Every row comes from one small tree of marks. The marks that hang from a mark follow it in brackets, in the order of their numbers. Every link used is in the known rows. Which tree was each row made from?
Known rows
Z_391{Z_367}: [-2.332 -3.539 -3.255  0.301 -0.349 -0.113 -1.468  0.316 -0.733 -0.547
 -0.661  0.726 -0.360  1.099  0.124 -0.046 -0.579 -0.448 -1.061 -1.930
  2.645 -1.355]
Z_762{Z_367{Z_838{Z_624}}}: [-0.150  1.686  0.208  1.472  1.037 -5.001 -1.644 -3.472 -0.427 -0.805
  3.879  0.346 -0.690  2.229 -0.516  0.256  1.902  0.819  0.298 -1.062
  1.595 -1.391]
Z_30{Z_391{Z_367{Z_838} Z_992} Z_533}: [-0.602  2.346 -0.968 -1.887 -1.347 -0.698  3.278 -1.370  0.542 -1.559
 -1.671  1.091  0.486  0.425  1.457 -1.605  0.481 -0.999  0.136  2.063
 -0.394 -1.266]
Z_533{Z_624}: [-2.964 -2.553 -3.395  0.403 -1.074 -1.016 -2.198  1.712 -1.349  0.822
  1.134  0.553 -0.677  0.614 -1.147  0.462  3.106  1.634  0.320  0.504
  2.762 -1.039]
Z_624{Z_838}: [-1.228 -0.737 -3.933 -0.117 -0.241 -1.462 -4.857  1.484 -0.900  1.188
  0.661  0.105 -0.105  1.994  1.056  1.628  2.875  0.842  1.091  0.043
  3.870 -2.145]
Z_367{Z_762 Z_838{Z_624}}: [ 0.391  0.711 -0.568  1.691  0.176 -6.543 -4.015 -1.919 -1.510 -1.014
  2.612  1.104 -2.169 -0.351 -0.856 -1.047  0.271  1.331  1.717 -0.221
  0.881  0.127]
Z_30{Z_367{Z_762} Z_391 Z_533{Z_624}}: [-2.455 -0.822 -0.280 -0.842 -1.038 -0.680  3.407 -0.560  0.071  1.703
  0.170  0.597 -1.931 -2.109 -1.258 -0.531  1.588 -1.443  1.380 -0.681
 -2.661  2.132]
Z_30{Z_97 Z_367 Z_391 Z_533}: [ 1.145  2.680  2.757 -1.065  0.151  3.358  4.670 -0.889  1.146  2.015
 -1.302 -1.810  1.235 -1.851  0.046  0.696 -1.254 -1.236 -0.268 -0.850
 -2.097  1.967]
Z_30{Z_97 Z_367{Z_762 Z_838} Z_391}: [ 2.888  0.154  5.146  1.754 -0.284  0.571  0.220 -1.786  0.392  1.203
  1.354 -1.675 -0.084 -3.063 -0.062  0.666 -2.238 -1.145  0.420 -2.824
 -3.298  2.425]
Z_391{Z_367{Z_762 Z_838} Z_992}: [ 1.165 -1.099 -1.160  1.067 -1.226 -2.912 -3.253 -1.210 -0.126 -3.529
  0.733  1.966 -1.133  0.881  0.106 -1.360 -0.719  0.993  0.989 -0.009
  1.065 -0.130]
Z_97{Z_30{Z_391 Z_533}}: [-1.534  1.134 -0.907 -1.749  1.570  1.888  1.349  3.395  0.277  0.326
 -2.227  0.554  0.488  1.211  0.729 -0.094  1.739  0.044 -1.620  2.711
  0.005 -1.492]
Z_97{Z_30{Z_367}}: [ 0.068 -2.025  0.665  0.545  0.475  2.132 -2.350  3.608 -0.389  0.015
 -0.601  1.423 -0.822  0.814 -0.096  1.123  0.782  0.528 -1.812  0.250
  1.794 -0.065]
Z_762{Z_367{Z_838}}: [ 0.018  1.355  0.472  1.996  1.326 -3.557 -1.458 -3.386  0.406 -1.662
  3.266 -0.204 -0.169  2.097 -1.055 -0.033  1.781  1.020 -0.516 -2.468
  1.248 -0.855]
Z_30{Z_97 Z_367{Z_762} Z_533{Z_624}}: [ 0.362  1.369  0.136  0.483  0.796 -0.026  1.627 -1.368  1.270  2.022
 -0.310 -1.667 -0.103 -1.224 -3.484 -0.272 -0.359  1.288  1.317 -1.164
 -1.107  3.906]
Z_30{Z_97 Z_391{Z_367{Z_762} Z_992}}: [ 1.447 -0.294  1.128 -0.686  0.547  2.522  0.453  0.905  0.084 -0.450
  0.592 -1.188  1.055 -0.990  1.309  0.703 -1.676 -0.465  0.865  0.692
 -2.312 -0.154]
Z_391{Z_367{Z_838} Z_992}: [ 1.185 -0.619 -1.015  0.675 -2.074 -1.701 -2.452 -1.131 -0.460 -3.371
 -0.089  2.264 -0.211  1.474  1.005 -0.951 -0.531  0.821 -0.021  0.740
  2.689 -1.243]
Z_762{Z_367}: [-1.363  0.109 -0.816  1.030  1.939 -1.223 -0.995 -1.145  0.231 -1.086
  3.367 -0.322 -0.692  1.961 -0.958  1.007  1.970  0.760 -0.291 -2.284
  1.380 -0.933]
Z_30{Z_97}: [ 0.924  0.905  0.012  0.676  1.527  2.336 -1.526  1.143 -0.048  0.188
  0.216 -2.277  1.289  0.058 -0.580  1.181 -0.688  1.941 -0.436 -0.903
  1.728 -0.193]
Z_391{Z_367 Z_992}: [-0.155 -1.980 -2.387 -0.270 -1.370  0.635 -1.925  1.043 -0.641 -2.892
  0.161  2.128 -0.574  1.373  0.984  0.032 -0.270  0.779  0.245  0.954
  2.710 -1.350]
Z_391{Z_367{Z_762 Z_838{Z_624}} Z_992}: [ 1.159 -0.766 -1.414  0.626 -1.447 -4.388 -3.191 -1.492 -0.860 -2.963
  1.411  2.723 -1.475  0.932  0.541 -1.194 -0.719  0.851  1.758  1.420
  1.376 -0.435]
Z_97{Z_30}: [-0.747 -1.089 -1.176 -0.042  1.478  1.770 -2.672  4.221 -0.490 -0.505
 -0.859  0.830 -0.139  1.725  0.066  0.787  1.385  1.459 -1.769  1.481
  2.221 -1.487]

Which tree is each row?
[ 2.710  3.811  2.306  1.414  0.921 -1.162  1.070 -3.549  1.906  0.448
 -0.880 -1.783  0.263 -1.260 -2.842 -1.016 -2.002  0.849  0.369 -2.455
 -1.155  3.970] | Z_30{Z_97 Z_367{Z_762 Z_838} Z_533}
[ 3.395  1.203  3.483  1.877 -0.812 -0.772 -1.557 -1.987 -0.553  1.316
  1.060 -0.859  0.306 -0.774 -0.421  1.035 -1.920  0.648 -0.087 -1.421
  1.288  1.646] | Z_30{Z_97 Z_367{Z_838{Z_624}}}
[ 3.298  0.390  4.533 -0.118 -1.087  4.553  1.056  0.880 -0.121  0.178
  1.312 -0.544  0.444 -2.307  1.633  2.263 -1.295 -0.379  0.512  0.022
 -1.604  1.181] | Z_30{Z_97 Z_367 Z_391{Z_992}}
[ 1.548 -1.146  3.803  0.663  0.517  2.912  0.743  0.336  0.014  1.520
  1.626 -1.732 -0.489 -3.163 -0.004  1.597 -1.956 -1.149  0.570 -2.643
 -3.285  2.315] | Z_30{Z_97 Z_367{Z_762} Z_391}
[-1.175 -2.266 -2.235  1.166 -0.377 -4.994 -2.741 -2.168 -0.958 -0.511
  0.702  1.140 -1.329  0.776 -0.385 -1.388 -1.072 -0.547  0.534 -1.387
  1.248 -0.472] | Z_391{Z_367{Z_762 Z_838{Z_624}}}
[ 0.260 -1.160  0.418 -0.587 -0.080  1.295 -1.063  2.996 -0.292 -0.859
 -1.071  1.666  0.491  1.485  1.820  0.033  0.896 -0.088 -1.444  2.884
  0.222 -2.093] | Z_97{Z_30{Z_391{Z_367{Z_838} Z_992}}}
[-1.161 -2.742 -1.977  1.664 -0.183 -3.668 -2.720 -1.840 -0.198 -1.244
  0.133  0.474 -0.974  0.480 -0.949 -1.590 -1.167 -0.397 -0.231 -2.814
  0.874 -0.227] | Z_391{Z_367{Z_762 Z_838}}
[-0.808  3.309 -2.329 -0.619  1.216  0.542  1.709 -0.139  0.948  1.578
 -1.465 -2.290  1.916  0.759 -2.314 -0.374  1.088  2.299  0.284  1.302
  1.277  0.592] | Z_30{Z_97 Z_533{Z_624}}
[-0.791  2.017 -0.704 -1.613  1.916  1.436  4.165 -0.840  1.394  1.458
 -2.003 -2.599  1.782 -0.660 -0.360 -0.857 -1.503 -1.203  0.108 -0.139
 -2.778  0.521] | Z_30{Z_97 Z_391{Z_367{Z_762}} Z_533}
[-0.204 -2.281 -2.398  0.173 -0.442 -0.550 -2.665  0.917 -0.300 -3.388
  0.928  2.069 -1.518  0.571  0.024 -0.348 -0.632  0.939  1.234  0.308
  1.113 -0.150] | Z_391{Z_367{Z_762} Z_992}
[ 1.279 -0.171 -1.273  0.201 -2.475 -3.250 -2.477 -1.250 -1.115 -2.548
  0.686  2.723 -0.490  1.794  1.331 -0.818 -0.488  0.793  0.837  2.117
  3.033 -1.599] | Z_391{Z_367{Z_838{Z_624}} Z_992}
[ 0.780 -0.477  1.536  0.398  0.742  0.459  0.429 -0.951  0.279  1.062
 -0.096 -2.195  1.357 -1.024  0.639 -0.129 -1.968 -1.323 -0.275 -1.283
 -2.443 -0.110] | Z_30{Z_97 Z_391{Z_367{Z_762 Z_838}}}
[-2.053 -0.351 -1.598 -1.634  1.584  0.979  1.213  2.682  0.490  0.477
 -2.403  0.581  0.252  1.240  0.293 -0.749  0.887 -0.731 -1.318  2.064
 -0.968 -1.056] | Z_97{Z_30{Z_391{Z_367{Z_762}} Z_533}}
[ 3.084  0.059  4.417  0.399 -0.104  3.324  0.388  0.784  0.086 -0.112
  2.099 -0.643 -0.531 -3.015  0.670  1.702 -1.734 -0.182  1.540 -0.658
 -3.250  2.389] | Z_30{Z_97 Z_367{Z_762} Z_391{Z_992}}
[-0.280  0.466 -0.018  0.271 -0.404 -0.841 -0.257  0.999  0.398  0.806
 -2.068  1.197 -0.232  1.525 -1.369 -0.680  1.812  0.939 -1.544  1.608
  1.474  0.602] | Z_97{Z_30{Z_367{Z_838} Z_533{Z_624}}}
[-1.473 -2.758 -0.818 -0.588  1.223  1.477 -0.981  3.658 -0.342  0.325
 -1.000  0.773 -0.255  0.878  0.983  0.251  0.676 -0.848 -1.397  1.271
 -0.679 -1.598] | Z_97{Z_30{Z_391{Z_367{Z_762}}}}
[-4.189 -0.709 -3.675 -2.036 -0.988 -0.664  3.941 -0.271 -0.025  1.762
 -1.863  0.250  0.399  0.424  0.089 -1.284  1.728 -1.645 -0.088  1.238
 -0.401 -1.416] | Z_30{Z_391{Z_367} Z_533{Z_624}}
[-0.256 -2.223  1.746 -0.326  0.138  2.950 -0.629  3.769 -0.539  0.714
 -0.410  1.388 -0.703  0.051  1.153  1.322  0.883 -0.766 -1.634  0.733
 -0.222 -0.613] | Z_97{Z_30{Z_367 Z_391}}
[-1.800  1.394 -1.675 -1.808  0.189  1.188  4.630 -0.794  0.988  3.127
 -2.400 -2.333  2.371  0.138 -0.331 -0.806  0.202 -1.054 -0.001  1.512
 -1.676 -0.280] | Z_30{Z_97 Z_391{Z_367} Z_533{Z_624}}
[-0.311 -1.720 -0.283 -1.079  0.201  2.461 -0.910  4.177 -0.435 -0.687
 -0.956  1.680  0.109  1.383  1.789  0.606  1.092 -0.167 -1.345  2.951
  0.252 -2.089] | Z_97{Z_30{Z_391{Z_367 Z_992}}}
[ 0.655 -1.414  3.432  1.001 -2.413  0.053  0.258 -1.185 -0.979  0.184
  1.098  0.997 -1.248 -1.976  1.369  0.494 -0.199 -1.973 -0.732 -2.309
 -0.681  0.295] | Z_30{Z_367{Z_838} Z_391}
[-0.023  4.112  0.280 -1.904  1.657  2.804  4.153  0.072  1.012  1.340
 -1.712 -2.580  2.217 -0.806  0.248  0.181 -0.254 -0.145 -0.144  0.980
 -1.394 -0.172] | Z_30{Z_97 Z_391 Z_533}
[-0.780 -3.056  1.901  0.518 -0.602  1.139  0.120  0.722 -0.898  0.091
  1.983  0.873 -2.584 -2.920  0.476  1.226 -0.319 -1.867  0.545 -2.757
 -2.240  1.396] | Z_30{Z_367{Z_762} Z_391}
[ 1.564  5.079  0.929 -2.336  0.909  3.366  3.747  0.573  1.016 -0.345
 -1.260 -1.693  2.221 -0.571  0.866  0.198  0.112  0.822  0.596  2.989
 -1.226 -0.091] | Z_30{Z_97 Z_391{Z_992} Z_533}
[-4.312 -0.929 -3.686 -1.956 -0.390 -1.463  3.467 -0.397  0.120  1.450
 -1.328  0.136 -0.346  0.003 -0.518 -1.705  1.613 -1.586  0.698  0.759
 -1.590 -0.399] | Z_30{Z_391{Z_367{Z_762}} Z_533{Z_624}}
[ 0.392  1.833  0.233  0.080 -0.240  1.105  2.291 -1.151  1.054  2.366
 -1.112 -1.611  0.841 -0.373 -2.519  0.252  0.134  1.111  0.169 -0.535
  0.634  2.648] | Z_30{Z_97 Z_367 Z_533{Z_624}}
[ 2.396  0.899  2.198 -0.320 -0.683  1.704  0.656 -0.477  0.151 -0.386
 -0.185 -1.148  2.001 -0.358  1.890  0.245 -1.608 -0.385 -0.009  1.147
 -1.166 -0.964] | Z_30{Z_97 Z_391{Z_367{Z_838} Z_992}}
[-1.655 -2.148 -0.612 -0.223 -0.680 -2.175 -0.303 -0.699 -1.248  0.328
  0.910  0.758 -0.810 -0.686  1.425 -0.542 -0.299 -2.081  0.320 -0.480
 -1.067 -1.473] | Z_30{Z_391{Z_367{Z_762 Z_838{Z_624}}}}
[ 2.867  4.033  2.518  1.043  0.068 -0.018  1.738 -3.315  1.581  0.616
 -1.647 -1.718  1.352 -0.390 -1.822 -0.527 -1.644  0.816 -0.650 -1.824
  0.623  2.783] | Z_30{Z_97 Z_367{Z_838} Z_533}
